Each row was made from one path, in order. Every step used is in the known rows, and no mark comes twice. Write each row's path.
In the rows, 128 means zero.
Known rows:
gogemu-muner-rubep-kareg: [126 132 135 112 118 109 143 209 135 126 132 119 121 131 156 114  93 127
 129 127 125 144 122 122 122  92 141 131 131 128 132 121 122 115 131 121
 121 126 120 176 127]
gogemu-kareg-piviti-muner-gifor: [124 128 122 136 125 132 120 139 135 122 135 127 115 131 156 127 115 141
 117 121 113 155 125 140 116 138 127 129 122 130 115 127 119 136 123 123
 130 139 129 143 122]
piviti-kareg-rubep-muner: [135 128 121 139 128 114 136 197 129 110 106 124 135 138 136 114 120 136
 146 120 131 150 129 127 116 143 127 130 121 128 137 114 126 134 123 114
 137 125 116 129 119]
zokig-gifor-muner-busa: [ 94 125 121 114 136 139 133 137 115 129 168 139 139 127 134 135 101 133
 122 154 133 125 127 127 133 134 131 120 131 142 130 144 128 118 130 133
 123 131 132 130 135]
gumibak-kareg-piviti: [122 123 119 138 127 130 110 125 132 126 126 136 127 135 126 129 120 138
 112 125 130 131 129 127 124 114 126 127 116 126 131 122 117 149 115 124
 125 140 131 129 128]
muner-piviti-kareg-keper-zokig-gifor: [128 123 107 136 128 130 133 196 123 127 126 146 126 127 146 128  82 141
 137 155 125 149 135 130 123 156 128 139 127 129 144 123 148 136 114 114
 158 141 120 114 124]
gifor-muner-piviti-kareg: [ 99 125 117 119 128 116 129 148 134 118 129 125 133 130 136 135 117 132
 136 136 127 127 127 130 120 134 129 118 124 143 140 126 147 121 125 129
 152 130 123 133 130]
keper-zokig-gifor-muner-busa: [ 97 128 111 119 133 131 130 135 111 138 171 144 126 124 136 138  84 139
 131 153 131 125 126 131 131 141 130 133 131 142 123 146 130 123 134 128
 122 132 131 123 132]
rubep-kareg-piviti: [133 125 112 137 126 120 132 137 135 118 119 139 127 137 139 117 117 143
 116 122 122 144 125 128 117 120 119 139 120 119 128 122 119 143 129 120
 130 137 128 143 135]
gumibak-muner: [127 126 126 129 129 138 119 140 130 128 141 126 130 127 130 127 140 120
 120 126 131 117 131 128 136 113 128 119 128 120 132 131 128 127 120 137
 116 122 128 141 116]
lako-muner-rubep-kareg: [141 132 133 106 117 113 154 201 132 133 137 118 134 131 153 126  90 131
 134 127 119 126 126 122 119 110 141 123 130 129 129 125 123 116 128 120
 133 126 121 169 127]
piviti-muner-busa: [102 131 123 122 131 122 128 181 123 120 133 125 120 127 140 125 105 136
 128 126 120 139 127 130 130 144 135 119 132 139 123 143 122 129 126 124
 128 122 126 140 124]
rubep-kareg-gumibak-muner-busa: [111 128 115 136 127 129 135 175 118 120 137 110 119 139 141 113 113 132
 120 128 123 146 129 123 133 113 132 126 127 105 132 143 119 129 119 136
 114 113 128 155 122]
muner-rubep-kareg: [128 129 128 118 121 113 143 173 134 121 132 121 120 133 144 118 106 132
 130 129 121 135 122 122 119 114 135 127 128 126 131 124 127 125 129 123
 131 130 121 166 131]
keper-kareg: [136 127 120 130 127 113 122 103 129 141 134 126 127 131 127 135 119 143
 119 127 127 139 126 127 130 113 133 131 124 129 134 124 124 135 123 129
 129 128 126 102 116]
gifor-muner-busa-kareg-keper-zokig: [113 125 121 132 125 129 132 192 117 136 144 125 118 128 152 137  93 145
 136 151 124 136 124 130 146 150 118 131 125 124 128 128 117 135 121 130
 132 133 124 141 114]
zokig-keper-kareg-rubep-muner-lako: [123 125 114 140 121 125 129 168 127 113 128 121 142 138 144 122  95 149
 131 126 125 146 120 122 119 134 133 129 117 111 143 124 112 134 121 122
 115 134 121 109 106]
zokig-keper-muner-rubep-kareg-piviti: [147 124 108 119 119 131 142 180 143 118 144 135 127 136 152 125 114 138
 121 122 118 138 121 123 116 121 137 125 118 123 137 125 104 141 135 118
 112 136 123 160 126]
keper-kareg-gumibak-muner: [134 128 120 143 128 134 112 105 124 141 133 112 129 135 128 135 127 134
 108 129 126 142 129 127 136 105 141 126 119 106 136 131 120 131 115 138
 108 116 130 113 110]
kareg-gumibak-muner: [124 129 126 141 130 148 120 127 123 127 127 113 130 132 130 127 139 118
 117 131 128 131 131 129 134 118 135 124 123 105 131 134 125 125 119 137
 107 115 132 137 120]
busa-muner: [131 126 123 116 130 118 130 136 126 121 132 126 124 130 133 132 134 130
 129 129 128 125 124 121 137 131 131 130 125 128 127 120 124 124 134 125
 123 127 127 129 125]
kareg-piviti-muner-rubep: [122 129 122 120 128 136 126 198 143 112 121 127 121 129 148 128 107 134
 115 126 116 143 126 132 122 140 139 126 121 135 125 129 116 134 126 117
 114 141 126 160 131]
piviti-muner-rubep-kareg-gumibak: [112 133 133 131 124 116 135 168 127 118 109 113 120 135 155 122 104 133
 124 134 111 152 118 129 114 122 148 124 122 113 123 129 122 119 125 116
 119 115 126 169 131]
gifor-muner: [107 129 130 126 131 126 125 100 127 128 141 130 136 127 131 139 125 129
 126 136 130 116 124 132 127 121 129 121 124 131 127 128 130 121 131 135
 125 128 132 135 130]
keper-zokig-gifor-muner-lako: [ 88 128 111 125 127 141 122 107 119 137 150 148 141 122 136 142  86 140
 127 161 130 107 119 134 121 144 133 130 127 127 129 139 131 116 132 126
 123 141 135 111 134]
piviti-kareg: [135 126 126 130 127 123 134 149 126 132 113 132 130 128 125 126 130 134
 134 123 128 137 129 132 121 137 135 130 127 138 136 124 136 128 126 125
 144 122 122 110 132]
piviti-kareg-rubep-muner-gifor: [130 132 119 137 125 118 139 190 127 117 116 120 124 142 141 115 120 141
 149 117 129 160 129 130 119 148 129 133 122 132 133 122 128 139 124 121
 156 132 114 153 109]
rubep-muner-gifor: [121 130 115 124 127 120 125 155 128 127 141 118 115 136 131 118 126 132
 132 121 123 138 124 127 132 138 124 125 129 129 124 129 124 133 132 124
 139 138 123 172 110]
lako-muner-piviti: [126 130 121 111 122 122 139 186 136 125 135 118 134 129 145 132 101 124
 136 131 122 120 134 124 126 128 127 119 131 131 131 131 134 118 122 122
 141 133 125 147 120]
rubep-kareg-gumibak-muner: [124 128 124 145 126 129 126 123 123 127 123 118 127 136 139 118 135 126
 118 129 123 137 125 128 125  99 130 127 122  97 130 128 124 127 121 133
 116 111 130 151 122]
muner-rubep: [128 129 131 113 124 132 135 179 134 123 136 115 123 128 136 128 110 125
 128 131 126 129 128 124 128 130 138 126 129 133 131 131 127 122 128 126
 121 135 124 149 129]
muner-busa-kareg-gumibak: [123 125 127 129 126 139 137 183 118 134 119 104 119 136 135 124 129 132
 130 138 119 151 124 124 142 146 126 125 126 120 124 138 113 123 124 126
 117 120 125 137 125]
keper-kareg-rubep-muner-gifor: [134 133 115 138 124 107 126 144 131 125 136 114 122 144 144 125 105 152
 133 121 127 162 126 125 129 125 128 131 119 123 130 124 115 146 121 123
 140 137 117 144  94]

Write each row's path:
[129 126 125 131 126 139 121 153 136 137 116 132 115 134 150 129 145 143
 118 126 111 147 122 137 131 145 122 125 121 129 114 128 112 140 124 123
 141 134 123 178 116]  busa-kareg-piviti-muner-gifor
[142 129 111 128 119 117 143 236 129 131 119 126 126 127 154 134  71 141
 148 136 120 142 139 131 124 153 132 135 127 130 142 120 141 132 113 115
 164 137 119 124 114]  lako-muner-piviti-kareg-keper-zokig
[114 131 123 131 121 111 137 176 126 122 142 127 118 129 162 133  69 144
 132 148 122 136 122 129 122 121 134 136 121 117 133 118 128 132 124 126
 134 139 124 165 123]  gifor-muner-rubep-kareg-keper-zokig
[145 124 128 127 121 141 146 197 128 126 141 122 133 137 152 130 133 135
 146 128 127 140 125 121 136 145 127 117 122 125 131 134  98 137 125 125
 116 115 118 137 106]  zokig-keper-muner-busa-kareg-rubep
[124 131 129 129 121 123 143 162 126 120 117 107 121 138 145 120 106 130
 127 134 118 149 122 124 119 117 142 132 123 111 131 129 124 122 127 122
 121 124 126 157 135]  muner-rubep-kareg-gumibak
[133 127 132 138 124 155 123 133 122 149 127 105 118 138 141 129 162 124
 123 134 120 138 125 130 145 123 128 122 122 106 123 134 118 126 116 141
 125 116 125 176 106]  busa-kareg-gumibak-muner-gifor
[102 128 117 138 124 158 121 153 127 123 120 110 135 131 132 125 119 125
 117 137 126 123 127 129 131 132 138 120 123  98 139 141 123 119 117 137
 107 129 133 129 121]  kareg-gumibak-muner-lako
[128 127 126 119 122 123 134 184 135 121 143 118 121 132 147 118 119 125
 123 127 125 125 125 121 126  99 134 119 128 118 133 128 127 125 121 133
 119 123 121 178 119]  gumibak-muner-rubep-kareg
[118 129 135 133 123 114 135 210 132 111 117 127 122 130 164 120  85 139
 124 138 114 149 123 128 121 126 140 124 125 118 133 117 126 132 117 118
 137 131 121 174 120]  piviti-muner-rubep-kareg-keper
[127 126 133 113 123 126 138 225 125 142 133 116 119 130 147 118 117 127
 132 130 126 144 125 122 145 122 124 124 135 136 124 130 111 118 128 126
 119 122 120 152 118]  gogemu-muner-busa-kareg
[132 126 128 131 121 131 133 218 135 116 139 119 124 133 156 117 101 130
 119 138 125 135 130 121 132 106 133 122 124 105 143 119 125 134 110 134
 124 132 121 180 113]  gumibak-muner-rubep-kareg-keper
[133 129 122 128 125 137 120 155 131 136 139 100 122 135 137 134 111 130
 111 132 124 144 128 123 136 105 151 123 119 111 139 134 121 126 113 135
 100 123 125 133 110]  keper-kareg-gumibak-muner-rubep
[108 130 132 111 127 132 131 151 132 123 148 117 131 126 139 139 108 126
 128 140 129 118 123 127 127 123 140 119 125 137 131 130 128 115 131 133
 118 134 127 156 131]  gifor-muner-rubep
[120 132 120 143 124 135 130 117 120 132 133 113 116 141 144 120 133 132
 121 126 120 147 126 130 129 106 134 128 123 101 127 138 125 132 119 140
 134 117 128 178 113]  rubep-kareg-gumibak-muner-gifor
[121 127 120 135 132 134 118 147 137 117 115 140 127 128 140 128 123 137
 113 124 118 140 127 136 121 139 130 128 121 129 122 127 117 139 127 118
 121 133 131 138 130]  kareg-piviti-muner
[114 120 116 119 130 140 130 178 131 128 140 125 127 133 140 132 123 141
 118 138 123 134 124 128 138 141 115 124 120 135 125 133 109 134 129 130
 119 138 127 150 129]  gifor-muner-busa-kareg-piviti
[ 97 127 109 132 125 145 119 169 140 112 107 137 132 128 141 126 104 144
 112 130 117 132 122 136 119 155 132 123 121 123 129 135 114 133 124 119
 122 146 132 129 130]  kareg-piviti-muner-lako
[132 127 130 129 121 119 144 205 132 116 126 122 122 134 155 119  86 137
 126 140 122 147 127 122 125 120 134 130 124 115 140 117 126 136 118 125
 136 137 121 165 123]  muner-rubep-kareg-keper
[123 128 139 145 124 121 119 123 125 120 123 128 134 137 136 130 115 136
 136 129 138 134 129 125 122 108 130 126 118 121 131 122 122 141 107 127
 132 125 125 129 118]  gumibak-kareg-rubep
[131 127 104 128 126 127 141 230 132 125 130 128 125 132 136 128  97 144
 136 131 130 149 134 128 135 161 138 119 126 136 150 132 118 145 118 124
 147 136 120 110 110]  piviti-kareg-keper-muner-busa
[ 94 127 118 141 120 121 115 178 131 108 119 119 138 140 136 117  97 139
 137 131 135 125 122 120 119 128 126 116 118 112 137 123 115 136 110 117
 126 143 124 138 109]  gumibak-kareg-rubep-muner-lako
[129 120 118 128 127 126 132 252 125 123 131 115 119 135 143 112 113 134
 132 140 122 147 126 119 148 153 111 119 127 120 132 120 111 137 119 118
 128 139 118 159 103]  rubep-muner-busa-kareg-keper
[136 123 135 139 127 151 121 140 125 141 119 111 129 134 135 128 163 118
 121 136 124 129 125 127 141 119 124 119 121 102 126 126 118 121 117 135
 107 111 127 149 114]  busa-kareg-gumibak-muner
[122 124 115 121 126 117 132 181 136 119 114 122 124 131 133 123 121 131
 139 128 124 140 130 127 120 140 128 125 128 140 140 127 145 128 122 122
 154 131 120 128 128]  muner-piviti-kareg
[140 128 141 144 122 126 135 141 129 109 128 118 133 133 151 125 110 129
 140 128 131 146 130 127 113 123 122 132 123 118 125 117 123 128 120 125
 116 126 125 103 124]  gogemu-kareg-rubep
[ 84 128 120 123 125 136 126 124 130 122 132 126 142 126 132 137 105 135
 124 142 129 107 120 132 124 137 132 118 124 125 135 135 126 115 128 135
 128 139 134 126 131]  gifor-muner-lako
[105 128 125 132 127 118 136 168 135 102 118 121 138 135 148 134 107 137
 146 137 132 140 131 130 113 137 129 125 119 134 141 124 142 128 119 128
 153 128 120 133 126]  gifor-muner-piviti-kareg-rubep
[ 83 125 120 121 130 150 126 112 124 129 147 143 153 125 133 138 102 133
 118 160 132 105 120 131 122 136 134 117 126 128 136 138 129 111 128 133
 124 141 135 117 136]  zokig-gifor-muner-lako
[140 130 129 142 126 115 128 117 130 126 123 123 134 136 140 134 108 147
 128 127 132 151 130 126 124 117 133 135 118 121 134 124 119 142 117 128
 128 125 123 101 111]  keper-kareg-rubep
